Each row was made from one small tree. Brackets hold a mark, then the marks that hang from it, in the order of their numbers. Every link used is in the known rows. Write each row's tree.
In the rows, 128 means zero.
Known rows
[K_963 K_208 [K_918 K_746]]: [ 64 126 101 107 148  87 193 174 156 105 107 123 112 117 161 156 126 179
 127]
[K_832 [K_360 [K_791 K_208 K_558 K_963]]]: [109 114 100 120 136 110 163 150  86 156 185 141 123 114 147  93 109 177
 120]
[K_791 K_208 K_918]: [ 85 112  90 130 101 106 184 152 118 133 151 125 107 117 103  89 126 152
 142]
[K_918 [K_746 K_360 [K_791 K_208 K_963]]]: [107  90 124  43 128  51 151 147 109 135 126 129 106 110  69 144  90 171
 125]
[K_558 [K_360 K_963] [K_791 K_208 K_746 K_918]]: [ 76  88 104 166  73  89 161 150  98 117 159 133  95 126 107 102  91 135
 126]
[K_963 K_208 [K_918 [K_746 K_360]]]: [ 78 116 111  96 163  55 171 167 165  91 102 131 115 120 162 194 116 176
 126]
[K_360 K_791 [K_963 K_208 [K_918 K_746]]]: [ 86 119  97 148 130 110 169 153 170 113 112 128  96 115 148 134 106 185
 110]
[K_963 [K_918 K_746]]: [ 88 129 104  97 134 106 187 168 146 111 122 142 109 119 140 137 118 182
 119]
[K_832 [K_360 [K_791 K_746 K_918] [K_963 K_208]]]: [ 84 103  98 134 120  99 145 144 149 137 162 136  95 116 160 157 117 186
 122]
[K_746 K_791]: [117 114  86  91 135 122 174 174 122 130 121 129 119 127 106  87 111 182
 120]
[K_558 [K_360 [K_963 K_208 K_918]] K_791]: [ 94 123  96 177 133  90 182 189 135  96 118 115 118 135 169 116  98 147
 107]
[K_832 [K_360 [K_791 K_208 K_558] [K_963 [K_918 K_746]]]]: [ 95 113 108 123 144 133 160 157 127 133 167 144 104 111 159 136 106 185
 107]
[K_791 K_558 K_963]: [104 124 106 101 112  93 207 153 102 122 152 145 133 120 150  64 107 162
 128]
[K_791 [K_360 [K_963 K_208]] K_558 K_746 K_918]: [ 50  64 112 140  90  80 190 162 154  93 153 157 103 119 176 142 102 133
 153]
[K_918 [K_746 [K_791 K_208]]]: [ 94  99 105  67 131 115 172 165 103 140 128 126 102 115  81 108 109 183
 123]
[K_558 K_360 K_791]: [125 120  95 146 130 104 178 191  84 114 144 139 126 141 145  80 102 158
 106]
[K_558 K_360 [K_791 K_208 K_746 K_918 K_963]]: [ 67  87 105 144  56  65 159 146  75 133 162 137 105 121  90  99  90 128
 140]
[K_558 [K_360 [K_791 K_208] K_963]]: [119 111  97 158 111  97 171 158 117 124 164 135 105 122 126  85 101 154
 103]
[K_832 [K_360 [K_791 K_208 K_558 K_746 [K_963 K_918]]]]: [ 71 104  98 133 119 104 150 133 107 144 179 150 115 112 152 133 102 176
 131]
[K_791 [K_360 K_963]]: [123 103 114 148 136  87 198 170 151 109 152 135 109 124 159 112 103 155
 118]
[K_832 [K_360 K_791 K_963]]: [139 128 101 132 152 121 158 157 131 141 169 136 108 121 161 115 113 198
  96]

Write each row's tree
[102 107 105 148 137 107 146 126 119 145 182 132  96 116 143 130 108 192
 111] => [K_832 [K_360 [K_791 K_208 K_746] K_963]]
[126 121  96 123 123 126 151 160 139 145 169 142 101 117 143 122 115 184
 107] => [K_832 [K_360 [K_791 K_918] K_963]]
[ 73  74 125  95  76  56 185 158 116 143 163 138  94 101  90 131 102 129
 150] => [K_791 K_208 K_360 [K_918 K_746] K_963]
[ 78  98 108 155 113  59 192 155 138 127 148 122 113 111 127 126 100 130
 143] => [K_791 K_208 K_360 [K_963 K_918]]
[104 125 108 136 162  50 172 151 184  84 110 119 116 124 169 168 107 165
 118] => [K_746 [K_360 [K_963 K_208 K_918]]]
[ 93  85 106 148 137 102 202 176 103 113 168 146 125 124 162  89 108 140
 141] => [K_791 K_208 K_360 K_558]
[103  80 103  86 110  93 152 155 133 111 130 136 111 118  88 115  90 146
 133] => [K_746 [K_360 K_963] [K_791 K_208 K_558 K_918]]
[ 97 105 107  89 105  98 146 148 101 170 178 140  98 104 104 131 113 177
 124] => [K_832 [K_360 [K_791 K_208 [K_918 K_746] K_963]]]
[ 51 102 105 133 113  74 195 166 146  80 145 149 118 125 192 139 105 149
 128] => [K_791 [K_558 [K_360 [K_963 K_208 K_918]]] K_746]
[111 111 131  80 159  49 175 152 150  98 124 131 105 117 150 167 108 183
 112] => [K_918 [K_746 [K_360 [K_963 K_208]]]]
[134 120  98 150 140  87 145 139 171 100 124 147 109 124 140 144  92 176
 105] => [K_746 [K_360 K_791 [K_963 K_918]]]
[ 91  84 125  77  79  61 185 170 131 134 153 154  99 107 109 136 101 139
 141] => [K_791 K_360 [K_918 K_746] K_963]
[ 83  84  91  92  83 115 178 184 111 122 147 137 112 120  96  79 100 132
 130] => [K_746 [K_791 K_208 [K_558 [K_360 K_963]] K_918]]
[119  98  91 135 116  86 135 138 125 124 145 150 109 121 100 125 103 163
 130] => [K_746 [K_360 [K_791 K_208 K_918]]]
[104 103  92 135 104  91 157 158 111 118 161 167 110 130 139 111 104 171
 114] => [K_558 [K_360 [K_791 K_746]]]
[ 86 122 102 102 100  74 203 181 121 104 149 153 136 122 164  99 102 136
 124] => [K_791 [K_558 K_360] [K_963 K_918]]
[ 92 102  99 143  72  77 172 168  75 137 156 126 114 123  92  77  96 124
 130] => [K_558 K_360 [K_791 K_208 K_918 K_963]]
[112  92 100 190 141 112 176 171  87 127 147 125 115 132 131  87  96 149
 129] => [K_558 [K_791 K_208 K_360]]
[108 133 110 115 174  85 187 169 144 126 156 107 115 120 189 141 129 187
 109] => [K_832 [K_360 [K_963 K_208]]]
